Every row comes from one small tree of marks. The marks that hang from a mark follow it in brackets, in the order of their numbers. Every link used is in the known rows. Which tree was each row made from?
Known rows
k_747{k_60{k_9 k_472 k_572 k_600 k_721}}: [.24, .19, .56, -.12, .23, .25, .07, .38, -.31, -.42, .12, -.07, -.01, .17, -.44, -.05, .09, .35, -.26, -.43, -.02, .43, -.14, -.21, -.73]
k_711{k_60{k_572 k_600 k_721 k_747}}: [.36, .22, .61, -.20, .16, -.02, -.17, .34, -.34, -.33, .05, .02, .00, .13, -.36, .08, .04, .23, -.27, -.40, .03, .26, -.14, -.12, -.48]
k_649{k_60{k_572 k_600}}: [.27, .14, .50, -.08, .36, -.04, -.10, .07, -.14, -.25, -.14, -.12, .01, .16, -.29, .05, -.04, .27, -.30, -.30, -.17, .04, -.21, -.29, -.41]
k_440{k_572}: [.23, .03, .37, .10, .35, .06, .13, .03, -.12, -.34, -.29, -.18, .22, .13, -.22, -.08, .17, .08, -.19, -.23, -.08, -.03, -.25, -.15, -.29]
k_711{k_60{k_9 k_472 k_572 k_721 k_747}}: [.43, .19, .70, -.22, .12, .23, -.12, .30, -.46, -.47, .23, .16, -.13, .03, -.44, .12, .11, .26, -.36, -.44, .02, .43, -.12, -.18, -.62]
k_238{k_721{k_60{k_9 k_472}}}: [.27, .02, .32, -.04, .43, .12, -.07, .06, -.20, -.34, .07, -.01, .18, .19, -.32, -.12, -.04, .22, -.42, -.41, -.15, .10, -.39, -.23, -.29]
k_238{k_721{k_60}}: [.21, -.02, .20, .02, .41, -.06, -.10, .02, -.09, -.24, -.10, -.09, .34, .23, -.21, -.20, -.07, .17, -.35, -.32, -.20, -.11, -.42, -.18, -.16]
k_711{k_60{k_9 k_472 k_721}}: [.32, .07, .59, -.17, .26, .21, -.09, .22, -.33, -.43, .10, .05, .04, .10, -.31, .04, .10, .18, -.32, -.47, -.15, .22, -.09, -.08, -.47]
k_752{k_60{k_9 k_472 k_711 k_747}}: [.29, .14, .45, -.17, .27, .24, .05, .19, -.24, -.38, .09, .02, -.11, .15, -.38, -.10, -.02, .25, -.36, -.33, .00, .23, -.18, -.28, -.59]
k_721{k_60 k_238}: [.12, .05, .38, -.04, .33, -.10, -.01, .11, -.17, -.31, -.04, .04, .25, .05, -.39, -.04, -.07, .09, -.37, -.27, -.31, -.19, -.27, -.14, -.24]
k_747{k_60{k_9 k_572 k_600 k_711}}: [.21, .17, .42, -.03, .26, .12, .07, .28, -.16, -.29, .08, -.13, .14, .21, -.38, -.05, -.05, .32, -.20, -.33, -.09, .29, -.18, -.27, -.68]
k_649{k_60{k_472 k_572}}: [.36, .10, .54, -.08, .31, .11, -.03, .04, -.16, -.31, -.11, -.03, -.06, .10, -.30, .04, .01, .28, -.37, -.34, -.18, .05, -.21, -.33, -.47]
k_721{k_60{k_9 k_600} k_238}: [.10, .13, .46, -.09, .41, -.04, -.05, .20, -.27, -.37, .12, .04, .15, .07, -.49, .07, -.09, .14, -.38, -.34, -.24, .03, -.24, -.16, -.32]
k_721{k_60}: [.14, .03, .26, -.02, .35, -.09, -.04, .06, -.14, -.31, -.11, -.05, .28, .12, -.29, -.10, .00, .12, -.29, -.29, -.20, -.13, -.21, -.15, -.29]
k_60{k_721{k_238}}: [.13, .05, .50, -.09, .28, .02, .01, .18, -.20, -.36, -.10, -.01, .18, .17, -.31, -.05, .04, .13, -.31, -.31, -.25, .03, -.21, -.11, -.33]
k_747{k_60{k_711}}: [.16, .03, .26, .03, .28, .04, .08, .15, .00, -.22, -.16, -.19, .30, .23, -.20, -.19, -.02, .23, -.18, -.25, -.20, -.03, -.18, -.18, -.50]
k_238{k_721{k_60{k_572 k_600}}}: [.27, .09, .30, -.02, .37, -.09, -.10, .15, -.15, -.23, -.02, -.08, .24, .25, -.32, -.13, -.10, .23, -.35, -.38, -.11, .02, -.44, -.24, -.24]
k_238{k_721{k_60{k_9 k_472 k_711 k_747}}}: [.31, .09, .37, -.06, .39, .12, -.11, .14, -.23, -.35, .16, .02, .09, .25, -.36, -.03, -.08, .32, -.44, -.41, -.04, .23, -.39, -.34, -.37]
k_747{k_60{k_9 k_472 k_711 k_721}}: [.19, .09, .45, -.06, .26, .27, .08, .31, -.20, -.42, .07, -.08, .12, .26, -.31, -.07, .07, .36, -.25, -.39, -.12, .31, -.12, -.23, -.67]
k_752{k_60{k_9 k_600 k_711 k_721 k_747}}: [.16, .20, .46, -.18, .29, .13, -.05, .35, -.29, -.42, .08, -.05, -.04, .29, -.35, -.05, -.03, .32, -.30, -.32, .04, .32, -.16, -.24, -.56]
k_238{k_721{k_60{k_600 k_747}}}: [.24, .10, .28, -.05, .44, -.11, -.17, .11, -.17, -.24, -.04, -.10, .20, .25, -.30, -.11, -.08, .21, -.37, -.34, -.04, .04, -.41, -.20, -.21]
k_711{k_60{k_572 k_721{k_238} k_747}}: [.34, .16, .67, -.17, .08, .02, -.11, .30, -.35, -.36, .09, .16, .03, .02, -.40, .09, .02, .18, -.36, -.32, -.12, .16, -.20, -.12, -.44]
k_721{k_238}: [.17, .03, .45, -.07, .32, .00, .05, .05, -.12, -.26, -.14, -.03, .19, .08, -.32, -.07, -.03, .04, -.31, -.27, -.30, -.09, -.26, -.11, -.29]

Write each row's tree
[.37, .19, .61, -.19, .14, .16, .01, .27, -.36, -.44, .04, .05, -.13, .15, -.43, .02, .13, .29, -.33, -.41, .08, .39, -.19, -.28, -.60]
k_60{k_472 k_572 k_721 k_747}
[.28, .10, .49, -.13, .36, .04, -.14, .13, -.23, -.28, .03, -.06, .12, .09, -.30, .03, .00, .09, -.25, -.39, -.16, .11, -.12, -.04, -.38]
k_711{k_60{k_9 k_600}}
[.39, .26, .64, -.21, .28, .20, -.01, .22, -.40, -.40, .18, .02, -.24, .09, -.55, .10, .06, .25, -.34, -.45, .12, .52, -.20, -.30, -.66]
k_60{k_9 k_472 k_572 k_600 k_747}
[.21, .17, .69, -.20, .37, .20, .02, .32, -.36, -.45, .13, .01, -.08, .18, -.49, .09, .04, .21, -.37, -.50, -.12, .34, -.18, -.17, -.49]
k_60{k_9 k_472 k_600 k_721{k_238}}
[.31, .16, .52, -.18, .33, .04, -.19, .15, -.30, -.32, .08, -.01, .02, .06, -.35, .08, .02, .12, -.28, -.36, -.04, .22, -.12, -.07, -.44]
k_711{k_60{k_9 k_600 k_747}}
[.34, .14, .57, -.12, .16, .15, .08, .34, -.24, -.39, .04, -.01, .00, .30, -.36, .01, .05, .34, -.28, -.50, -.05, .28, -.19, -.34, -.59]
k_60{k_472 k_572 k_711 k_721}
[.31, .11, .42, -.03, .18, .16, .16, .26, -.10, -.26, -.02, -.09, .11, .19, -.34, -.13, -.01, .31, -.23, -.36, -.11, .13, -.21, -.29, -.65]
k_747{k_60{k_472 k_572 k_711}}
[.39, .12, .65, -.19, .15, .23, -.06, .28, -.38, -.44, .18, .12, -.02, .07, -.38, .07, .10, .23, -.33, -.48, -.10, .32, -.12, -.15, -.56]
k_711{k_60{k_9 k_472 k_572 k_721}}
[.20, .11, .52, -.08, .34, .09, .03, .23, -.26, -.41, .20, .12, .07, .11, -.50, .10, -.10, .23, -.43, -.41, -.24, .07, -.23, -.28, -.42]
k_721{k_60{k_9 k_472 k_711} k_238}
[.40, .28, .64, -.20, .26, .19, .00, .30, -.36, -.38, .23, .01, -.23, .21, -.54, .15, -.01, .34, -.32, -.49, .12, .54, -.20, -.39, -.71]
k_60{k_9 k_472 k_572 k_600 k_711 k_747}
[.30, .21, .65, -.20, .27, .23, .02, .34, -.40, -.47, .16, -.01, -.12, .20, -.48, .07, .10, .30, -.30, -.53, .02, .50, -.16, -.26, -.64]
k_60{k_9 k_472 k_572 k_600 k_721}
[.12, .12, .43, -.07, .39, -.15, -.04, .20, -.19, -.29, -.03, -.01, .20, .11, -.43, .01, -.11, .11, -.36, -.33, -.24, -.13, -.27, -.14, -.24]
k_721{k_60{k_600} k_238}
[.33, .17, .47, -.18, .25, .11, .11, .25, -.20, -.28, -.06, -.07, -.08, .13, -.39, -.18, -.03, .18, -.30, -.40, -.03, .07, -.25, -.22, -.50]
k_752{k_60{k_472 k_572 k_600}}
[.15, .14, .49, -.12, .37, .10, -.05, .30, -.25, -.41, .07, -.12, .10, .37, -.32, .06, .01, .30, -.23, -.45, -.08, .35, -.12, -.24, -.52]
k_60{k_9 k_600 k_711 k_721}
[.12, .07, .59, -.08, .38, .12, -.12, .09, -.24, -.43, -.01, .04, .06, .12, -.30, .12, .01, .28, -.41, -.26, -.32, .11, -.16, -.23, -.40]
k_649{k_60{k_9 k_721{k_238}}}
[.28, .11, .60, -.17, .19, .00, -.15, .24, -.29, -.34, .01, .10, .09, .06, -.33, .06, .03, .13, -.34, -.31, -.16, .07, -.16, -.05, -.35]
k_711{k_60{k_721{k_238} k_747}}
[.20, .13, .45, -.03, .21, -.09, .03, .25, -.19, -.32, .08, .10, .19, .12, -.46, .04, -.14, .23, -.37, -.32, -.26, -.07, -.30, -.30, -.38]
k_721{k_60{k_572 k_711} k_238}
[.36, .23, .73, -.18, .11, .14, .05, .41, -.35, -.42, .15, .13, -.15, .21, -.52, .12, .01, .35, -.39, -.44, -.01, .36, -.24, -.37, -.61]
k_60{k_472 k_572 k_711 k_721{k_238} k_747}
[.18, .15, .50, -.09, .32, .22, .06, .40, -.22, -.39, .09, -.15, .06, .31, -.35, -.03, .03, .38, -.23, -.45, -.06, .36, -.11, -.23, -.67]
k_747{k_60{k_9 k_472 k_600 k_711 k_721}}
[.24, .20, .60, -.24, .27, .10, .03, .38, -.30, -.38, .00, .02, -.15, .15, -.45, -.08, -.02, .21, -.39, -.37, -.01, .15, -.23, -.17, -.45]
k_752{k_60{k_472 k_600 k_721{k_238} k_747}}
[.27, .06, .36, -.11, .28, .13, .12, .19, -.09, -.28, -.11, -.08, .04, .22, -.27, -.21, -.05, .19, -.29, -.37, -.13, -.05, -.21, -.23, -.45]
k_752{k_60{k_472 k_711}}
[.27, .13, .39, -.10, .32, .00, -.05, .13, -.26, -.37, .00, .02, .04, .07, -.40, -.02, .04, .19, -.37, -.35, -.03, .06, -.21, -.22, -.40]
k_721{k_60{k_472 k_747}}
[.30, .10, .41, -.04, .19, .16, .14, .18, -.14, -.27, -.07, -.09, .10, .08, -.35, -.18, .06, .23, -.25, -.33, -.12, .11, -.21, -.20, -.61]
k_747{k_60{k_472 k_572}}
[.15, .21, .64, -.19, .34, .09, -.09, .28, -.39, -.45, .13, .03, -.05, .15, -.48, .12, .04, .22, -.36, -.35, -.04, .40, -.18, -.17, -.48]
k_60{k_9 k_600 k_721{k_238} k_747}
[.33, .21, .50, -.12, .22, .12, -.03, .25, -.36, -.45, .27, .13, -.07, .11, -.53, .11, -.02, .35, -.39, -.41, .02, .33, -.21, -.40, -.62]
k_721{k_60{k_9 k_472 k_572 k_711 k_747}}
[.22, -.01, .21, .03, .40, -.07, -.09, .09, -.05, -.22, -.06, -.10, .35, .33, -.21, -.15, -.12, .24, -.34, -.35, -.19, -.09, -.41, -.26, -.20]
k_238{k_721{k_60{k_711}}}
[.15, .13, .53, -.03, .14, .20, .09, .36, -.24, -.40, .15, .03, .16, .18, -.41, -.02, -.02, .36, -.29, -.29, -.20, .29, -.19, -.26, -.67]
k_747{k_60{k_9 k_572 k_711 k_721{k_238}}}
[.28, .15, .53, -.17, .16, .29, .10, .36, -.30, -.46, .14, .06, -.07, .22, -.39, -.09, .00, .35, -.34, -.41, -.05, .31, -.18, -.32, -.66]
k_752{k_60{k_9 k_472 k_572 k_711 k_721}}
[.26, .15, .57, -.11, .25, .12, .04, .21, -.36, -.44, .23, .19, .01, -.03, -.59, .08, -.05, .20, -.45, -.39, -.21, .13, -.27, -.26, -.47]
k_721{k_60{k_9 k_472 k_572} k_238}
[.21, .08, .47, -.08, .33, -.01, .04, .17, -.21, -.34, .01, .07, .12, .04, -.45, -.01, -.05, .12, -.41, -.37, -.26, -.12, -.27, -.18, -.30]
k_721{k_60{k_472} k_238}
[.24, .19, .41, -.08, .22, .03, -.07, .20, -.32, -.42, .21, .10, .06, .12, -.47, .09, -.04, .32, -.35, -.31, -.02, .27, -.21, -.37, -.56]
k_721{k_60{k_9 k_572 k_711 k_747}}
[.39, .10, .53, -.17, .34, .02, -.07, .20, -.19, -.23, -.06, -.08, .04, .12, -.30, -.01, .00, .09, -.26, -.49, -.12, .01, -.15, -.06, -.36]
k_711{k_60{k_472 k_600}}
